What can hang from each mark:
moda: gasa kifo lavo
lavo: dabube gomig
gomig: beve kifo lavo rivi
kifo: gomig moda
beve: gomig moda
dabube: lavo
feguf: moda
rivi: gomig moda
dato: dabube

Every row comes from one small tree of marks. The marks that hang from a mark follow it in brackets, in alphabetical order. Every link used is in the known rows. Which tree was each row made from?
Known rows:
kifo{gomig{beve rivi}}: [-0.04 -0.03  0.10  0.03  0.12  0.05  0.04 -0.10 -0.02 -0.05  0.17  0.08
  0.21 -0.06  0.03  0.07 -0.11  0.14  0.06  0.13  0.02  0.05  0.06 -0.13
  0.06  0.03  0.08 -0.10]
beve{gomig moda{gasa kifo lavo{dabube}}}: [ 0.02  0.00 -0.12  0.07  0.02 -0.06 -0.08 -0.05  0.11 -0.03 -0.26 -0.20
  0.02  0.04  0.01 -0.11  0.12  0.11  0.06  0.14  0.04  0.01 -0.08  0.21
 -0.01 -0.02 -0.09 -0.11]
beve{gomig{rivi} moda}: [ 0.02  0.09  0.00 -0.05  0.14 -0.01  0.04 -0.22  0.07 -0.05  0.24  0.03
  0.07 -0.02 -0.02  0.22  0.27 -0.01  0.24  0.16  0.05 -0.08  0.01 -0.05
  0.09 -0.09 -0.12 -0.33]
dabube{lavo{gomig{beve kifo{moda{gasa}}}}}: [-0.01 -0.14 -0.24 -0.13 -0.09  0.06 -0.05  0.02  0.02 -0.05 -0.29 -0.11
 -0.20 -0.05  0.11  0.10 -0.13  0.05 -0.14 -0.14 -0.01  0.06  0.04  0.07
  0.06  0.18  0.09  0.03]
lavo{dabube gomig{beve}}: [ 0.04  0.04 -0.11  0.12 -0.04 -0.01 -0.01  0.06 -0.10  0.13 -0.04  0.00
 -0.10  0.06 -0.16  0.08  0.11  0.03 -0.03  0.12  0.02  0.04  0.08 -0.02
  0.06 -0.12 -0.04 -0.04]
feguf{moda{gasa kifo lavo{gomig}}}: [ 0.09 -0.01  0.08 -0.06 -0.06 -0.03 -0.02 -0.15  0.10 -0.03 -0.05 -0.14
 -0.25  0.10  0.08  0.01  0.05 -0.06 -0.17 -0.10  0.01  0.04 -0.18  0.13
  0.07  0.19 -0.18  0.10]
feguf{moda}: [ 0.07  0.15  0.26  0.03  0.11 -0.01  0.05 -0.07  0.12  0.03  0.23  0.12
 -0.13  0.01 -0.07  0.13  0.26 -0.08 -0.06  0.04  0.00  0.00 -0.07 -0.02
  0.15  0.00 -0.15 -0.01]
lavo{dabube gomig{beve{moda} kifo rivi}}: [ 0.07 -0.04 -0.09 -0.03 -0.13  0.02  0.02  0.18 -0.19  0.11  0.05 -0.02
  0.01 -0.06 -0.06  0.19  0.14  0.01  0.09  0.02 -0.04 -0.07  0.08 -0.06
 -0.03 -0.20  0.01 -0.17]
gomig{beve{moda{gasa lavo{dabube}}} kifo rivi}: [-0.03 -0.08  0.07 -0.01 -0.14 -0.01  0.02  0.19 -0.10  0.09 -0.15 -0.18
  0.30 -0.01  0.02 -0.05 -0.08  0.18 -0.06  0.02 -0.10  0.01  0.02  0.16
 -0.13 -0.05  0.04 -0.09]
moda{gasa kifo{gomig}}: [ 0.01 -0.04  0.16  0.04  0.09  0.03 -0.04 -0.22  0.14 -0.11 -0.03 -0.08
  0.03 -0.09  0.11 -0.12  0.01  0.07  0.07  0.05  0.03  0.08 -0.01  0.01
  0.04  0.18 -0.02  0.15]
feguf{moda{gasa lavo}}: [ 0.01  0.10  0.26  0.01  0.05 -0.03  0.04 -0.14  0.15  0.02 -0.03 -0.07
  0.00  0.10  0.01 -0.03  0.13  0.06 -0.19  0.02 -0.01  0.05 -0.11  0.15
  0.06  0.10 -0.16  0.05]
moda{gasa lavo}: [-0.05  0.05  0.10  0.03  0.01 -0.04  0.03 -0.14  0.14  0.00 -0.13 -0.07
  0.13  0.10  0.02 -0.08  0.04  0.07 -0.08  0.04 -0.02  0.07 -0.01  0.19
  0.05  0.10 -0.10  0.04]
dabube{lavo{gomig}}: [-0.04  0.10 -0.32  0.07 -0.01  0.00  0.02 -0.23  0.13 -0.03  0.00  0.10
 -0.28  0.05 -0.05  0.12  0.03 -0.13  0.01 -0.02  0.08  0.03  0.07  0.02
  0.16 -0.03 -0.15 -0.03]
kifo{gomig{beve rivi} moda{gasa lavo{dabube}}}: [-0.12 -0.17  0.15 -0.04  0.15  0.00 -0.03  0.03 -0.02 -0.04 -0.30 -0.12
  0.31 -0.01  0.10 -0.27 -0.06  0.38 -0.09  0.19  0.01  0.14  0.00  0.00
 -0.08  0.11  0.21 -0.02]
dato{dabube{lavo{gomig{beve{moda} kifo rivi}}}}: [-0.01  0.05 -0.14 -0.18 -0.14  0.06  0.10 -0.13 -0.08 -0.06  0.06 -0.05
  0.02 -0.01  0.10  0.28 -0.10 -0.09  0.01 -0.06 -0.08  0.02  0.07 -0.05
  0.06 -0.07  0.00 -0.06]
rivi{gomig moda}: [-0.08  0.16 -0.11  0.09  0.03 -0.03  0.03  0.04  0.20 -0.05  0.11  0.18
 -0.14 -0.13 -0.03 -0.11 -0.18 -0.12  0.04 -0.10  0.04 -0.07 -0.07 -0.09
  0.07 -0.10 -0.03  0.12]
moda{lavo}: [-0.02  0.06  0.01  0.01  0.05 -0.04  0.03 -0.03  0.17 -0.03  0.01  0.11
  0.06  0.09 -0.01  0.00  0.05 -0.01 -0.03  0.06 -0.01  0.05  0.01  0.11
  0.13  0.05 -0.08 -0.02]
beve{moda{kifo{gomig{lavo{dabube}}}}}: [ 0.05  0.02 -0.06  0.07  0.14  0.01 -0.05 -0.02  0.08  0.04  0.03  0.05
  0.04 -0.09 -0.02 -0.15  0.19  0.12  0.21  0.10  0.00 -0.06  0.01 -0.04
  0.02 -0.11  0.08  0.02]
kifo{gomig{rivi} moda{lavo{dabube}}}: [-0.10 -0.13  0.08 -0.03  0.23 -0.02 -0.03  0.05  0.09 -0.12 -0.12  0.11
  0.19 -0.03  0.08 -0.24  0.16  0.22  0.06  0.21  0.06  0.07  0.03 -0.09
 -0.01  0.02  0.18 -0.08]
dabube{lavo{gomig{rivi{moda}}}}: [-0.10  0.06 -0.26 -0.06 -0.02 -0.03  0.03 -0.19  0.06 -0.07  0.10  0.10
 -0.21  0.01 -0.04  0.14 -0.22 -0.22 -0.01 -0.15  0.09 -0.02 -0.03 -0.07
  0.06 -0.05 -0.09 -0.03]
lavo{dabube gomig{beve{moda}}}: [ 0.04  0.09 -0.18  0.04 -0.02 -0.02  0.01 -0.03 -0.05  0.15 -0.08 -0.06
 -0.07  0.00 -0.15  0.09  0.23  0.10  0.06  0.15  0.01 -0.02  0.04  0.01
  0.09 -0.21 -0.07 -0.12]
rivi{gomig{beve kifo lavo}}: [ 0.06  0.04 -0.18  0.12 -0.11  0.07  0.00  0.37 -0.03  0.05  0.15  0.18
 -0.01 -0.08  0.01 -0.01 -0.27  0.00 -0.02 -0.13 -0.09 -0.12  0.07 -0.06
  0.00 -0.02  0.14  0.03]
feguf{moda{kifo}}: [ 0.12  0.07  0.27 -0.03  0.07 -0.01  0.00 -0.01  0.13 -0.04  0.26  0.09
 -0.21  0.00  0.02  0.16  0.07 -0.19 -0.04 -0.02 -0.02  0.03 -0.14  0.00
  0.14  0.11 -0.13  0.07]
moda{gasa kifo{gomig{lavo}}}: [ 0.05 -0.03  0.12  0.04  0.10  0.04 -0.05 -0.18  0.07 -0.02  0.00 -0.05
  0.06 -0.04  0.08 -0.15  0.03  0.10  0.07 -0.02 -0.02 -0.01  0.01  0.01
  0.00  0.20  0.06  0.15]
beve{gomig{kifo rivi} moda{lavo{dabube}}}: [ 0.03 -0.03 -0.13  0.04 -0.02 -0.03 -0.02  0.20 -0.02 -0.02  0.01  0.06
  0.10  0.01  0.00  0.04  0.18  0.06  0.14  0.10  0.01 -0.11  0.02  0.05
 -0.05 -0.15  0.00 -0.30]
dato{dabube{lavo{gomig{rivi{moda{gasa}}}}}}: [-0.14  0.14  0.03 -0.15 -0.03 -0.01  0.09 -0.42 -0.01 -0.08 -0.06 -0.15
 -0.01  0.06  0.03  0.05 -0.15 -0.15 -0.07 -0.11  0.02  0.06 -0.03 -0.03
 -0.03  0.06 -0.06  0.16]
lavo{dabube gomig}: [ 0.03  0.09 -0.06  0.12  0.01 -0.03 -0.01 -0.03 -0.03  0.09  0.00  0.09
 -0.15  0.06 -0.16  0.01  0.32 -0.06  0.06  0.13  0.05  0.00  0.08 -0.03
  0.06 -0.15 -0.10 -0.01]

Which tree is each row?
[-0.08 -0.05 -0.17 -0.11 -0.08 -0.02 -0.02 -0.25  0.05 -0.11  0.00 -0.11
 -0.20 -0.01  0.08  0.05 -0.40 -0.24 -0.04 -0.22  0.06  0.04 -0.11  0.02
 -0.03  0.10 -0.11  0.10] => dabube{lavo{gomig{rivi{moda{gasa kifo}}}}}
[-0.05 -0.01  0.02  0.07 -0.06 -0.05  0.01 -0.12 -0.09  0.05 -0.12 -0.11
  0.07  0.15 -0.07 -0.11  0.12  0.06 -0.05  0.08  0.04  0.04  0.05  0.08
 -0.09 -0.04 -0.11 -0.05] => moda{gasa lavo{dabube gomig{rivi}}}
[ 0.03 -0.20  0.12 -0.14 -0.07  0.04 -0.04  0.20 -0.23  0.04 -0.16 -0.15
  0.05 -0.05  0.03  0.02  0.11  0.11 -0.05  0.01 -0.04  0.02  0.07 -0.06
 -0.12  0.07  0.13 -0.04] => lavo{dabube gomig{beve kifo{moda{gasa}} rivi}}
[-0.08  0.02  0.08 -0.03  0.14  0.00  0.03 -0.14  0.09 -0.07  0.16  0.13
  0.13 -0.13  0.02 -0.01 -0.06  0.01  0.12 -0.01  0.08 -0.03 -0.04 -0.17
  0.04 -0.03  0.07  0.03] => kifo{gomig{rivi{moda}}}
[ 0.05  0.06  0.02  0.16  0.12  0.00 -0.03  0.07 -0.13  0.08  0.22  0.14
  0.07  0.11 -0.16  0.05  0.18 -0.01  0.14  0.17  0.04 -0.10  0.09 -0.08
 -0.07 -0.09  0.03 -0.23] => beve{gomig{lavo{dabube} rivi}}
[ 0.01  0.05  0.16  0.09  0.10 -0.02  0.03  0.08 -0.12  0.12  0.25  0.15
  0.15  0.08 -0.15  0.00  0.13 -0.05  0.08  0.10 -0.05 -0.05  0.11 -0.05
 -0.08 -0.10  0.00 -0.06] => gomig{lavo{dabube} rivi}
[ 0.02 -0.09 -0.07  0.01 -0.05 -0.05 -0.02  0.08 -0.04 -0.04  0.06  0.04
 -0.08  0.13  0.00 -0.01 -0.08 -0.14  0.01  0.04  0.02  0.05 -0.01  0.02
 -0.01  0.00 -0.08 -0.04] => moda{kifo lavo{dabube gomig{rivi}}}
[-0.06  0.02  0.06  0.09  0.16  0.00 -0.01  0.04 -0.06  0.08  0.11  0.16
  0.14 -0.06 -0.10 -0.18  0.00  0.08  0.11  0.02  0.04 -0.10  0.01 -0.17
 -0.10 -0.12  0.17  0.05] => kifo{gomig{lavo{dabube} rivi{moda}}}
[ 0.05 -0.12  0.07 -0.05 -0.02  0.01 -0.06  0.14 -0.06  0.04 -0.27 -0.10
 -0.12 -0.07  0.00 -0.09  0.42  0.08  0.02  0.00  0.00 -0.02  0.08  0.00
 -0.05  0.05  0.05  0.07] => lavo{dabube gomig{kifo{moda{gasa}}}}
[ 0.08  0.01  0.08  0.10 -0.14 -0.01 -0.04  0.17 -0.05  0.11 -0.19 -0.05
 -0.17  0.08 -0.04 -0.09  0.26  0.05 -0.20 -0.06  0.01 -0.02 -0.05  0.11
 -0.07 -0.02 -0.09  0.10] => feguf{moda{gasa lavo{dabube gomig{kifo}}}}
[ 0.06 -0.07  0.02 -0.20 -0.08  0.01  0.03 -0.23 -0.07  0.00  0.06 -0.28
 -0.01 -0.02  0.06  0.20 -0.09  0.00  0.06 -0.02 -0.05  0.02 -0.05  0.05
  0.03  0.07 -0.11 -0.09] => lavo{gomig{beve{moda{gasa kifo}} rivi}}
[-0.01  0.05 -0.05 -0.11 -0.10  0.05  0.08 -0.11 -0.06 -0.13  0.12  0.09
 -0.07  0.05  0.08  0.21 -0.01 -0.23  0.00 -0.08 -0.04  0.04  0.11 -0.08
  0.02  0.00 -0.03  0.03] => dato{dabube{lavo{gomig{kifo rivi}}}}
[-0.05 -0.09  0.06 -0.11  0.07 -0.01  0.00 -0.29  0.16 -0.14 -0.05 -0.17
  0.25 -0.06  0.19 -0.14 -0.03  0.16  0.12  0.05  0.01  0.05 -0.07  0.08
  0.01  0.10 -0.04 -0.04] => beve{moda{gasa kifo{gomig{rivi}} lavo}}
[-0.01 -0.18  0.09 -0.04 -0.04  0.00 -0.06  0.37 -0.03  0.04 -0.38 -0.13
  0.14 -0.01  0.07 -0.17 -0.05  0.22 -0.20  0.02 -0.08  0.08  0.01  0.15
 -0.07  0.12  0.18  0.06] => gomig{beve kifo{moda{gasa lavo{dabube}}}}
[ 0.01 -0.14 -0.04  0.05 -0.20  0.01 -0.01  0.22 -0.22  0.08 -0.17 -0.13
  0.10  0.08  0.00 -0.03 -0.14  0.11 -0.15 -0.05 -0.04  0.03  0.06  0.09
 -0.14 -0.01  0.03 -0.04] => moda{gasa lavo{dabube gomig{beve kifo rivi}}}
[-0.01 -0.01 -0.06 -0.12 -0.03  0.00  0.04 -0.06 -0.08  0.04  0.14  0.00
 -0.05 -0.01 -0.06  0.20 -0.20 -0.08 -0.03 -0.10  0.02 -0.03 -0.06 -0.11
  0.05 -0.02  0.00 -0.06] => lavo{gomig{beve rivi{moda}}}
[ 0.04 -0.05 -0.17 -0.15 -0.12 -0.01  0.05  0.01  0.03 -0.03  0.07  0.00
 -0.01 -0.01  0.08  0.17  0.16 -0.03  0.10 -0.10 -0.02 -0.08  0.03  0.03
  0.05 -0.10 -0.08 -0.17] => beve{moda{lavo{gomig{kifo rivi}}}}
[ 0.03 -0.03  0.11  0.14  0.10  0.02 -0.07 -0.03 -0.02  0.05 -0.08 -0.05
  0.09 -0.02 -0.02 -0.27  0.06  0.13  0.07  0.07  0.01  0.02  0.04  0.01
 -0.09  0.05  0.09  0.19] => moda{gasa kifo{gomig{lavo{dabube}}}}
[-0.03  0.02  0.10  0.15  0.16  0.02 -0.01 -0.01 -0.08  0.07  0.16  0.18
  0.21  0.00 -0.08 -0.13  0.21  0.11  0.15  0.14  0.02 -0.05  0.12 -0.14
 -0.07 -0.10  0.10 -0.05] => kifo{gomig{lavo{dabube} rivi}}
[ 0.04 -0.03  0.04  0.07 -0.02  0.01 -0.07  0.22 -0.20  0.10  0.00 -0.02
  0.12 -0.02 -0.08 -0.05  0.00 -0.01  0.03 -0.09  0.01 -0.18 -0.02 -0.03
 -0.24 -0.02  0.14 -0.03] => beve{gomig{kifo lavo{dabube} rivi{moda{gasa}}}}
[-0.02  0.08 -0.14  0.14 -0.01 -0.03 -0.06  0.32  0.05  0.02  0.07  0.17
 -0.16 -0.08 -0.07 -0.25 -0.30 -0.17  0.03 -0.13 -0.01 -0.11 -0.09 -0.08
 -0.07 -0.10  0.10  0.21] => rivi{gomig{lavo{dabube}} moda{kifo}}
[-0.02 -0.04  0.25 -0.11 -0.06  0.01  0.03  0.06 -0.03 -0.01  0.08 -0.03
  0.12 -0.11  0.04  0.05 -0.10 -0.10  0.00 -0.19 -0.05 -0.06 -0.04 -0.01
 -0.10  0.05  0.00  0.09] => gomig{kifo rivi{moda{gasa}}}
[ 0.10  0.05  0.38 -0.03  0.04  0.00 -0.01 -0.10  0.11 -0.03  0.12 -0.09
 -0.14  0.00  0.04  0.06  0.07 -0.10 -0.10 -0.02 -0.03  0.06 -0.15  0.08
  0.06  0.18 -0.16  0.13] => feguf{moda{gasa kifo}}
[ 0.02  0.10 -0.26 -0.11 -0.15  0.05  0.07 -0.09  0.01 -0.04 -0.10 -0.06
 -0.11 -0.01  0.06  0.24 -0.02 -0.05 -0.04 -0.06 -0.08  0.03  0.06  0.02
  0.12 -0.06  0.01  0.01] => dato{dabube{lavo{gomig{beve{moda} kifo}}}}
[-0.04  0.02 -0.11 -0.22 -0.08  0.01  0.06 -0.13 -0.05 -0.14  0.07 -0.06
 -0.09  0.04  0.09  0.19 -0.56 -0.27 -0.13 -0.15 -0.03  0.11 -0.11 -0.09
  0.05  0.10  0.04  0.13] => dato{dabube{lavo{gomig{beve rivi{moda{kifo}}}}}}
[ 0.09  0.03  0.21  0.03  0.15  0.03 -0.03 -0.08  0.18 -0.09  0.20  0.13
 -0.17 -0.09  0.07  0.02  0.12 -0.02  0.01  0.02  0.05  0.03 -0.12 -0.09
  0.14  0.10 -0.03  0.10] => feguf{moda{kifo{gomig}}}
[-0.04 -0.11  0.01  0.01 -0.12 -0.02  0.00  0.45 -0.11  0.05 -0.03  0.08
  0.19 -0.01 -0.03 -0.03 -0.38 -0.01 -0.16 -0.11 -0.05 -0.01 -0.05  0.03
 -0.11 -0.08  0.16  0.02] => gomig{beve kifo rivi{moda{lavo{dabube}}}}
[ 0.00 -0.08 -0.27 -0.02 -0.17  0.06  0.01  0.09 -0.10 -0.03  0.11  0.09
 -0.14  0.01  0.03  0.26 -0.29 -0.14 -0.06 -0.14  0.00  0.01  0.09 -0.04
  0.04  0.01 -0.01 -0.10] => dabube{lavo{gomig{beve kifo rivi}}}
[-0.02  0.15 -0.12  0.26  0.03 -0.01 -0.01  0.19  0.02  0.10  0.10  0.21
 -0.04  0.00 -0.14 -0.22  0.02 -0.01  0.07  0.06  0.00 -0.08  0.10 -0.06
 -0.04 -0.19  0.03  0.05] => rivi{gomig{lavo{dabube}}}
[-0.04  0.19 -0.12 -0.04  0.01  0.00  0.08 -0.34  0.08 -0.09 -0.02  0.04
 -0.17  0.11  0.00  0.13  0.11 -0.16 -0.03  0.05  0.01  0.10  0.07 -0.02
  0.14 -0.02 -0.11  0.09] => dato{dabube{lavo{gomig}}}
[ 0.01 -0.08 -0.04  0.05 -0.04  0.05 -0.07  0.44 -0.09  0.09 -0.21 -0.01
  0.06 -0.12  0.01 -0.26 -0.10  0.19 -0.07 -0.05 -0.09 -0.06  0.07 -0.02
 -0.15  0.03  0.26  0.10] => rivi{gomig{beve kifo{moda{gasa}} lavo{dabube}}}
[-0.04 -0.07  0.01  0.01  0.01 -0.07 -0.08  0.07 -0.01 -0.07 -0.12 -0.12
  0.07  0.06  0.02 -0.15 -0.26 -0.03 -0.03  0.00  0.07  0.00 -0.16  0.09
 -0.14  0.07  0.03 -0.02] => beve{gomig{rivi{moda{gasa kifo lavo{dabube}}}}}
